What can hang from each mark
kebev: tozuv
lepok: zevubif zuzil
tozuv: kebev
zuzil: lepok magum nomam
magum: zevubif zuzil
sele: kebev
nomam: sele zevubif

Every row comes from one small tree of marks. The marks that hang from a mark follow it in brackets, in alphabetical order. Every link used is in the known rows. Which tree was each row made from?
Known rows
lepok{zevubif}: [-12  -2   7   3   2  -1   3  -1  -7 -13  -5  -4   2  -2  -9  -7   9  10]
tozuv{kebev}: [ -2 -11   1  10   4  -6   2  10  18   5   2  20   5   6 -10   9  -5   3]
magum{zevubif}: [-21  -1  18   0   6   2  -4  14  15   4  -1  21  11   4  -5   5   8  25]
zuzil{lepok magum nomam}: [  8   2   6  -8   4   3 -17   3   3   0   5   0 -22 -16  12   6  -6   3]
magum{zevubif zuzil{lepok nomam{sele{kebev}}}}: [-22   8  -8   0   2  -7  -8  -1  22  10   2  26  16  10   9   9 -11   8]
zuzil{lepok magum{zevubif} nomam}: [  5   5  12 -15   7   4 -19   7  10   2   3   2 -11  -9  15   9  -2  15]
zuzil{lepok magum nomam{sele{kebev}}}: [ 17   8 -14  -3 -13   0  -4   7  11   5  -4  -3 -12 -12  16   8  -8 -16]
lepok{zuzil{magum nomam}}: [ 13  -7  12  -5   1   6   0  -5 -12  -3  -5  -2  -6  -9 -11   1   6  -1]
magum{zevubif zuzil{lepok nomam{sele}}}: [-31   4   0   7   8 -11 -12  -1  19   7   9  21  11   6  15   5 -12  16]
lepok{zevubif zuzil{nomam}}: [  0 -10   9 -10   5  -5   4 -18 -25 -13 -12 -11   6  -3 -17 -11   6  -3]
lepok{zevubif zuzil{magum nomam{sele}}}: [ 18  -3  -4   1  -9  -5  12 -12 -24 -15 -13 -30   0  -6  -4  -9   8 -11]
sele{kebev{tozuv}}: [  0  -6   4   5  -8  24   9  11   8  15   6  27   4   9 -19  10   1  -9]
zuzil{lepok{zevubif} magum nomam{sele{kebev}}}: [ 23  10 -19  -8 -14  -2   0  -3  -3  -7  -9 -22 -10 -10  14   1  -3 -17]
lepok{zuzil{magum{zevubif} nomam{sele{kebev{tozuv}}}}}: [ 23  -3   1  -2 -14  15  13   3  -4  12  -3   1  11   8 -10   8   4 -14]
nomam{sele}: [-19  -2  -1  21 -10  -9   6  13  12   4   0   9   4  -4   2  -2   1   0]
lepok{zuzil{magum}}: [  8  -8  10   7  -1   3   8   0  -6  -3  -4  -2  -2  -5 -13   2  14  -1]
zuzil{magum nomam{sele{kebev} zevubif}}: [ 11  12 -15  -1  -9   3   7   9   1  -1  -2 -11  -7   1   1  -9  -1  -8]

Write each row's tree
[-18   0 -12   5   7 -21  -6   2   1   4  11  -6  -7  -2  16 -18 -14 -10] | zuzil{lepok nomam{sele zevubif}}
[ 15   5 -20   2  -6   6   3   6  -1  11  15 -12 -14   5  11  -5 -11 -24] | zuzil{lepok magum nomam{sele{kebev{tozuv}} zevubif}}
[ -5  -1 -18   3  -1  -3   2   4   0  16  14   2  -3   8   6 -10 -17 -25] | zuzil{lepok nomam{sele{kebev{tozuv}} zevubif}}
[ 31  -5 -10  -1 -17  12  19 -11 -24  -4  -7 -23   4   4 -13  -2   6 -26] | lepok{zevubif zuzil{magum nomam{sele{kebev{tozuv}}}}}
[ 14  11  -9 -11 -11   1  -6  10  17   8  -5   0  -2  -5  18  10  -4  -4] | zuzil{lepok magum{zevubif} nomam{sele{kebev}}}
[ 18   2  -1  -7 -12   3  10   2   0   4 -15  -1  11   1  -6   6   8  -8] | lepok{zuzil{magum{zevubif} nomam{sele{kebev}}}}
[-30   2  10  -4  18  -3 -19  -4  16   5   9  28   8   7   7   8  -9  25] | magum{zevubif zuzil{lepok nomam}}
[-30   4  16  -2  14   6 -13  -1  13   2   4  32  13   9  -5   7  -4  33] | magum{zevubif zuzil{nomam}}
[  7   2  -1   0   2  -2  -2  -1  -5 -13   1 -20 -15  -9   9   0   7   3] | zuzil{lepok{zevubif} magum}
[-1  3  9 -2  5  1 -9 13 15  2  5  2 -7 -4 13 10  7 16] | zuzil{lepok magum{zevubif}}
[-32   1  -3   4  23  -9 -13  -9   2   0  18  14  -4   7   3 -10 -14  11] | magum{zuzil{lepok nomam{zevubif}}}
[-33   4  -8  17   9  -9  -1  -3   3  -2  11  10   6  11  -1 -13 -11  10] | magum{zuzil{nomam{sele zevubif}}}
[ 18  -5   7 -10   1   3   5 -15 -27 -17 -12 -23  -3  -7 -13  -6  11  -2] | lepok{zevubif zuzil{magum nomam}}
[-35   1   8   8  16  -6 -10   1  21   5  11  28  12  10   4   8  -2  26] | magum{zevubif zuzil{lepok}}
[ 9 -2  7  1 -6 -2  5  2 -3  1 -8 -6  7 -2  0  2  7  1] | lepok{zuzil{magum{zevubif} nomam{sele}}}
[  5  -5  15   2   2   4   7   3  -1  -1  -5   1   7   2 -11   4  17  10] | lepok{zuzil{magum{zevubif}}}
[ 13  -6   5   2  -1   1  14 -10 -22 -18  -9 -24   1  -3 -15  -6  19  -1] | lepok{zevubif zuzil{magum}}
[ 10  -4  17 -11   4   6  -2  -2  -7  -1  -7   1   3  -2  -9   4   9  10] | lepok{zuzil{magum{zevubif} nomam}}
[ 26   4 -17  -3 -16  10   4  -2  -6   1   2 -20 -11  -3  10   3  -7 -24] | zuzil{lepok{zevubif} magum nomam{sele{kebev{tozuv}}}}
[  8  -5   6  -4  10   0   4  -5 -19  -6   1 -12  -7   1 -12 -12   6  -2] | lepok{zuzil{magum nomam{zevubif}}}
[-14   5 -18   3  -2  -9  -1 -14   3  -4  -1   5   8   3   5  -1 -12  -7] | magum{zuzil{lepok{zevubif} nomam{sele{kebev}}}}
[  7  -3  -5   7  -1  -8  11  -3 -16  -4   0 -20  -3   0  -4 -16   3 -11] | lepok{zuzil{magum nomam{sele zevubif}}}
